Each row was made from one small tree. The marks that hang from a mark follow it in brackets, in the order of their numbers. Every link used is in the known rows. Write each row's tree.
Known rows:
K_646{K_48{K_722{K_860} K_760}}: [-18.1  -6.5 -14.3  -2.2 -45.1   0.3   6.3 -22.4   8.5  10.9   7.9  19.4
  11.6  10.0  12.3  -0.1  38.6 -22.8  17.3  -7.9  22.6 -13.4 -25.1  15.9
   1.6   3.2 -18.7]
K_860{K_554{K_594} K_722}: [-34.2  -7.4  -1.0  -4.5  11.3  22.2   5.8  -1.6  32.9  16.3 -21.9 -10.3
  24.8 -11.8 -13.1   2.1  26.9  -3.4  -7.4 -11.0  36.9   2.0 -11.5 -10.5
   5.3  -4.1   6.0]
K_48{K_722{K_646 K_860{K_554{K_88 K_594}}} K_760}: [-27.6 -13.3 -13.6  -6.0 -18.2   4.6  13.4 -14.5   8.6  20.1  -7.4   7.9
  44.1  29.5  -3.9   2.0  -1.8   7.7  28.4   0.3  24.2   0.6 -17.9   1.9
  10.4  -9.0 -12.2]
K_413{K_88{K_760{K_594}} K_860{K_722{K_646{K_48}}}}: [-28.7  12.9   9.0  12.0 -23.3  27.5  15.8  -7.5  11.0  18.2  21.5   8.2
  -1.2 -36.5  20.3   3.3  55.8 -11.8   7.4  -7.1  34.3  17.7 -32.4  -9.5
  -7.2  -0.7 -18.4]
K_860{K_554{K_48{K_760} K_88 K_594} K_722{K_646}}: [-48.7  -4.9  -3.8  -2.6  -9.5   2.8  18.3 -18.5  32.8  12.9 -27.9  -6.9
  52.2  14.8 -31.0  11.6  13.9  11.8  18.1  -4.7  37.3   1.4  -9.9 -11.1
  21.8  -1.2 -12.7]
K_760{K_594{K_722{K_646 K_860}}}: [ -6.1   2.4  -7.4 -12.4 -41.0   8.6  27.4  -3.7  -9.4  19.3 -10.4  21.5
   6.3 -14.8  14.9   7.2  12.2 -19.9   6.3  16.2  44.5 -10.3 -28.4 -20.3
  -6.4 -11.9  -9.1]
K_48{K_760{K_594}}: [-20.9  -1.7 -16.0  -7.0 -24.1 -12.6  25.8 -13.2  16.8   7.0   1.0  11.4
  23.3 -26.8 -15.4  -3.7  27.2  -4.3   5.6  -4.4  41.7 -11.8 -20.5 -19.2
  -5.8   1.0  -0.6]
K_88{K_413 K_760{K_594{K_722{K_646}}}}: [  0.6   5.0 -18.3 -10.8 -41.7  -1.1  44.6  -1.3  -4.9  10.0 -11.6  18.4
  -5.4 -39.6  -6.7  -2.6  20.8  12.5   4.4  23.2  42.2   5.4  -9.3 -22.4
 -12.9  -7.6  -5.6]
K_760{K_594{K_722{K_646{K_48} K_860}}}: [-12.1   7.3 -12.7  -3.3 -48.5  15.2  24.7 -14.0 -10.2  17.5 -11.6  28.3
   3.2 -12.2  20.2  15.5  24.1 -21.8  11.8  12.6  44.4  -9.1 -35.2 -10.8
  -4.4 -11.3 -19.4]
K_646{K_48{K_722{K_860{K_554{K_88}}} K_760{K_594}}}: [-22.6  -7.8 -13.8  -4.5 -40.3  -0.9   2.1 -19.6  14.1   8.1  11.2  13.5
  45.1  16.6   0.1   6.1  25.7  -0.3  37.2  -6.7  23.7  -0.3 -23.2  -1.0
   6.8   2.1 -18.9]
K_646{K_48{K_722{K_860} K_760{K_594}}}: [-17.3  -1.1 -15.1  -2.0 -50.4  -7.9   7.1 -17.5   9.2  13.2  12.9  21.2
  23.1  -1.2   6.7   2.6  39.6 -23.9  26.5  -3.1  34.4  -0.4 -31.8   6.3
  -3.8   3.1 -17.1]
K_594{K_722{K_646} K_760}: [ -5.9  -5.8 -15.5  -5.3 -31.6   1.0  37.2 -12.6   3.2  12.6  -8.9  24.4
  -6.7 -17.5   4.8   8.8   4.0   6.5 -21.4  14.4  46.3 -37.6 -18.3 -16.8
  -5.7 -30.4 -13.1]
K_304{K_48{K_760}}: [-21.8  -5.8 -24.9 -14.9 -22.8 -19.1  23.9 -14.2  20.5   5.8   1.1  14.8
  10.2 -13.2   2.3  -7.2  10.7  -7.5  -9.3  -9.5  29.2 -17.7 -18.1  -5.7
  -3.1   4.2   2.2]
K_413{K_88}: [-20.0  -1.2   4.5  -4.0   2.3   4.8  23.3  -3.1  16.8   7.6   4.0   7.7
  -2.6 -27.3  20.1  -6.9  24.5 -10.3  -4.5  -4.2  24.7 -14.9  -9.2 -15.1
  -5.4  -4.4   3.2]
K_413{K_88{K_760} K_860{K_554 K_722}}: [-28.9  -4.3  12.9  -6.1  12.2  31.5   2.4   0.1  27.0  14.1   8.8 -12.8
   1.7 -27.3  14.8 -14.7  43.1   0.9  -1.3 -21.5  15.2   9.1  -7.3  -9.9
   2.7   4.1  -1.6]
K_646{K_48{K_722 K_760}}: [-23.8  -5.9 -15.6   1.0 -43.6 -12.1  12.3 -23.0  12.5   7.5  11.1  15.6
  12.4  -4.0  -4.2   2.4  42.5 -16.9   8.3  -8.5  33.6 -14.1 -21.1  11.7
  -1.7   3.0 -16.5]
K_413{K_88 K_860}: [-24.1  -4.5  10.8  -2.5  15.2   3.1   8.7  -8.9  16.8   7.5  10.8   5.2
  -0.3 -30.0  23.3 -12.3  39.0 -12.4  -6.5 -11.1  29.1 -13.2 -12.6  -7.9
  -3.1  -8.8   5.8]
K_594{K_722{K_860}}: [ -4.1  -8.0  -5.1 -17.3 -23.4  10.3  15.3  -6.9   1.0   8.1 -19.4  14.6
  -1.0 -14.0  10.8   0.8  16.4 -15.0  -9.0   6.9  32.9 -20.2 -12.9 -11.5
  -4.0 -12.2  -0.3]
K_48{K_722{K_646}}: [-15.3  -7.6  -4.9  -1.8 -42.2  -6.2  19.3  -2.8  11.3  20.9  13.2  15.3
   7.4  -2.1  10.2  -5.7  26.6 -20.5   5.4   6.3  39.0 -16.6 -22.4   5.3
  -7.3  -6.1  -7.9]
K_554{K_88{K_413 K_760{K_594{K_722}}} K_860}: [ 12.1  -9.4  -2.5 -18.2 -24.3  -9.7  35.5  -1.2   8.4  -0.8 -22.7   5.3
  10.8 -47.1 -33.9   3.6  19.5  28.6   6.3  10.1  46.7  -4.7  16.4 -21.1
 -12.4 -11.5   2.6]
K_304{K_48{K_722{K_646 K_860} K_760{K_594}}}: [-13.3   0.4 -23.0  -9.2 -59.2 -22.2  17.7  -8.9   6.1  24.7  20.7  24.7
  21.1   6.2  23.5  -6.0   5.6 -28.1  21.2   1.4  37.9   2.3 -40.4   4.5
  -5.2   5.2 -11.0]
K_413{K_860{K_722}}: [-24.2  -8.4  12.0   2.4  -6.3  12.7  -3.9  -5.9  28.4  12.3   3.6  -3.4
  12.6 -23.2   3.0  -9.8  50.8 -16.5 -17.6 -16.5  37.3  -5.0 -18.6  -2.2
  -1.4  -6.5   5.4]
K_554{K_594}: [-24.2  -7.4  -7.6  -9.5   3.9   1.6  20.1  -6.8  18.2   8.0 -18.5   7.5
  11.9 -28.8 -15.1   0.6  20.6  -1.0  -9.2   0.0  46.2 -11.4  -5.4 -11.8
  -6.8 -11.7  10.3]
K_413{K_88{K_760} K_860{K_722}}: [-23.3  -1.4  17.2  -2.3   1.0  23.3   7.1  -0.5  21.7  10.6  10.0  -4.9
  -6.0 -38.5  11.9 -12.1  44.4  -7.7 -11.9 -16.6  24.0   6.0  -8.5  -8.5
  -7.3   1.1  -0.3]
K_722{K_646{K_48{K_760}} K_860}: [-26.4  -1.6 -22.8   3.8 -40.9  14.4  25.0 -26.0   2.9  17.1  -6.8  24.2
   7.2  11.5  17.5   3.7  34.1 -12.1  16.6  -1.5  18.6 -22.8 -33.3   4.2
   7.0  -4.2 -25.2]

Write each row's tree:
[-30.4  -6.3  -2.6   2.4 -18.8  26.7  15.2  -1.7  28.7  25.0  -5.2  -1.3
  16.3   3.2   9.1  -3.8  28.6  -7.4   0.4  -7.0  23.5  -9.9 -25.1  -6.5
   8.5  -3.5  -8.5] : K_860{K_554 K_722{K_646}}
[-25.1 -10.1  14.4  -6.0 -19.8   6.8  26.1  -4.6  32.5  19.5 -33.7  -6.4
  26.2 -20.3 -38.8  16.9  25.3  16.7  12.4  -0.2  51.3  -9.1  10.5  -6.4
   0.1  -3.1  -9.1] : K_554{K_48 K_88{K_760} K_594 K_860{K_722{K_646}}}
[-12.6   3.2 -17.8 -10.3 -45.6   0.6  33.8 -15.7  -8.7  17.6 -12.1  21.4
  13.9  -7.8   6.5   5.1  11.7 -17.5  12.6   9.1  42.6  -8.2 -32.8 -19.0
   0.0  -8.9 -14.4] : K_48{K_760{K_594{K_722{K_646 K_860}}}}
[-19.8   1.3 -23.5  -2.5 -47.2  13.7  28.0 -28.4 -12.3  14.5 -15.2  27.1
   1.5   8.7  16.6  13.1  24.2 -16.9   8.0   4.0  26.9 -18.5 -31.1  -1.3
   7.4  -9.3 -25.7] : K_594{K_722{K_646{K_48{K_760}} K_860}}
[ -6.1 -16.0 -13.0 -19.0 -46.8   5.6  12.0   4.6   9.2  20.0  12.6  16.7
  16.9  17.5  20.1  -7.7  -8.3   8.9  22.1   3.3  12.4  -1.7 -12.8   1.8
  -5.8   4.2 -10.9] : K_304{K_48{K_722{K_646 K_860{K_554{K_88{K_760}}}}}}
[-28.5  -4.1 -16.0 -19.5 -36.0   2.5  21.3 -21.9   7.0  19.1 -28.5  10.5
  18.5  17.1   9.4   5.5  11.6 -11.0  24.5   3.6  26.0 -18.2 -15.8  -7.2
  20.1   3.5 -22.3] : K_594{K_722{K_646 K_860{K_554{K_48{K_760}}}}}
[ -6.7  -0.1   0.6 -24.4 -54.6   0.4  30.6  -3.6  -2.0   8.9 -16.0  20.0
  18.0 -14.4 -10.2  13.6   0.6   7.4  22.5  22.7  46.7  -4.4  -4.5 -26.2
  -7.4  -3.9 -15.3] : K_554{K_48 K_88{K_760{K_594{K_722{K_646 K_860}}}}}
[-17.8 -11.1 -15.6 -17.0   9.3   5.2  23.1 -11.8  15.4   5.8 -26.6   9.1
   9.2 -22.9 -18.6  11.3  -4.6  17.7 -17.2   5.7  47.7 -24.3  -4.1 -20.7
   1.6 -27.4  -0.7] : K_860{K_554{K_594{K_722 K_760}}}
[-19.8  -2.8  -9.6  -1.3 -18.7   8.2  31.4 -20.0  -1.8  21.7 -37.9  11.7
   0.7 -22.6 -10.8  27.0  30.8  -9.5   1.2   2.6  59.3 -25.4 -12.8  -0.3
   1.3 -17.5 -12.7] : K_554{K_594{K_722{K_646{K_48}}} K_860}
[-10.7  -5.7  -9.0  -8.1 -42.8 -13.5  10.5  -8.6  12.3  13.6  11.1  15.1
  25.6  -6.0   2.6  -8.4  24.1 -22.7  20.0  -0.3  35.9  -2.2 -26.7   0.7
  -4.6   3.8  -5.3] : K_48{K_722{K_860} K_760{K_594}}
[-31.4  -1.2 -24.2   5.7 -38.9   3.9  30.9 -27.2   9.8  13.5  -1.0  21.0
   8.3  -0.8   4.6   6.4  36.3  -5.7   8.7  -3.1  27.8 -22.6 -28.0  -1.1
   4.0  -3.7 -23.0] : K_722{K_646{K_48{K_760}}}
[-13.8 -13.6   2.5 -11.6 -14.2 -12.7  36.0 -17.8  15.6  11.9 -39.2  13.2
  22.8 -17.2 -33.8  29.4  -4.1  23.9  -1.3  12.3  68.8 -34.7   6.6 -14.9
   4.5 -33.6 -14.7] : K_554{K_48 K_88 K_594{K_722{K_646} K_760} K_860}
[  3.8 -19.2  -1.8 -11.3 -11.7  -0.9  28.6  -2.9  22.0   3.3 -18.6   3.6
   8.6 -29.7 -24.3  -8.3  26.9  35.9   3.4  -0.3  24.9 -17.3  23.0  -6.8
  -9.6 -10.0   4.4] : K_554{K_88{K_413 K_760} K_860}
[-37.0  -9.1 -12.5 -17.2 -16.8 -15.1  15.7 -18.3  33.4   7.3 -15.8   2.4
  26.7  -1.5 -12.0  -4.9  26.8   1.1  19.2 -10.2  26.8 -18.4  -4.0  -6.4
  15.7  10.9  -9.6] : K_860{K_554{K_48{K_760}}}
[-24.6  -6.1  14.6  -0.2 -33.0   0.5  18.4  -3.6  37.5  29.2 -21.9  -2.3
  15.4  -8.3  -4.6   7.5  43.7 -19.6  11.0  -8.0  43.3 -20.2  -9.8   5.7
   9.5   0.1 -11.9] : K_554{K_48 K_860{K_722{K_646}}}
[-16.9  -9.1 -20.5 -13.8 -41.3 -30.7  13.2 -11.3  17.8   8.9  16.6  14.3
  12.7  -5.2   8.2  -7.8  12.9 -21.0  -2.2  -7.8  33.2  -8.7 -19.5   7.6
  -7.3   8.8  -1.8] : K_304{K_48{K_722 K_760}}
[-28.8  -0.9  20.6   6.7  11.8  17.5   2.3  -3.2  24.8  10.4   9.6  -6.0
   5.0 -27.2  22.0 -10.1  49.7 -19.3 -14.5 -17.8  29.6   2.3 -16.9  -6.3
   0.4  -7.0   3.0] : K_413{K_88 K_860{K_722}}
[-37.8  -8.4 -23.2   0.7  -9.3  22.5  21.0 -26.6   8.0  15.1 -24.1  13.4
  37.5  25.4  -2.5  14.7  10.4  18.1  25.7  -3.9  18.3 -10.6 -22.7  -5.2
  14.3 -11.5 -21.2] : K_722{K_646{K_48{K_760}} K_860{K_554{K_88 K_594}}}
[-35.1  -9.0   0.8  -0.2  -2.6   7.9  17.3  -9.8  40.0  14.9 -19.3   1.1
  42.5   7.3 -24.0  15.5   0.9  28.8   1.0   2.3  43.2 -11.7  -4.6 -14.1
  13.8 -22.1 -13.2] : K_860{K_554{K_48 K_88 K_594{K_760}} K_722{K_646}}
[ -4.9   7.0  -0.5 -16.6 -21.0   2.9  36.0   2.5  -3.8   3.1   0.2  10.1
  -9.2 -55.0   2.9   4.3  12.8  -4.2  -1.4  10.9  42.2   5.1  -3.9 -31.0
 -18.3  -1.5  -0.9] : K_413{K_88{K_760{K_594{K_722}}}}
[-16.2   1.6   6.9  -9.2  -2.0   4.0  16.9  -2.5  11.4   7.7  18.2   6.2
  -1.5 -53.2   6.3 -10.7  39.1   0.1   4.9  -6.1  35.9   4.4  -9.6 -21.1
 -15.4   0.0   2.5] : K_413{K_88{K_760{K_594}} K_860}
[-38.6   6.2 -18.0  12.0 -35.7  17.6  20.3 -18.5  23.0  22.6   1.2   3.7
  31.4   4.3   0.7   9.8  40.0  -8.5  20.4 -10.2  29.8  -0.2 -40.7  -7.7
  12.4   3.3 -24.6] : K_860{K_554 K_722{K_646{K_48{K_760{K_594}}}}}
[-14.3  -1.9 -12.5  -3.8 -56.0  -8.9  18.4 -11.7   3.5  24.1  13.3  19.8
  23.7   4.6  11.2  -3.4  23.2 -23.6  26.9   3.8  38.0  -3.9 -37.3   1.7
  -3.5  -1.8 -15.9] : K_48{K_722{K_646 K_860} K_760{K_594}}
[-17.0 -10.4  -7.2  -2.9 -45.2 -22.1  16.7 -18.8  18.6  10.9  -3.1  17.5
  31.9  25.0   2.9  -7.2  19.8   3.6  33.3  10.8  21.5   1.5  -7.6  10.5
  14.3  -1.1 -17.6] : K_554{K_48{K_722{K_646 K_860} K_760} K_88{K_413}}
[ -7.7   1.5 -24.4 -25.0 -40.6 -14.5  23.4 -12.2  -0.5   6.3  -6.7  20.7
  14.0 -17.1  10.2   1.3  -1.8 -20.9  -2.2   1.5  42.1  -2.5 -25.9 -14.1
  -5.6   0.6  -0.5] : K_304{K_48{K_760{K_594{K_722{K_860}}}}}
[-15.6 -12.0  -5.0 -13.2 -38.8 -11.5  17.2  -1.6  23.7  12.1   1.0   6.7
  22.6   7.3 -11.4  -9.9  18.9  27.3  36.4  11.4  20.7   2.9  10.3   1.6
   5.7   4.0 -14.7] : K_860{K_554{K_48{K_722{K_646}} K_88{K_413 K_760}}}
[ -0.5  -8.3 -13.4  -7.9 -33.8  13.0  28.0 -10.9  -0.8  14.4 -12.8  25.9
  -5.0  -2.8  17.6   6.0  -1.1   0.2 -13.5  14.8  34.5 -33.7 -22.7 -13.8
  -2.9 -31.6 -16.4] : K_594{K_722{K_646 K_860} K_760}
[-15.3 -11.3 -14.3 -14.8 -39.2   1.2   5.9   2.8  13.5  30.2  11.9  16.4
  10.3  23.1  38.8 -10.2   3.1 -21.5  19.0  -0.8  18.2  -7.7 -29.3  11.6
   4.2   2.9  -8.5] : K_304{K_48{K_722{K_646 K_860{K_554}}}}
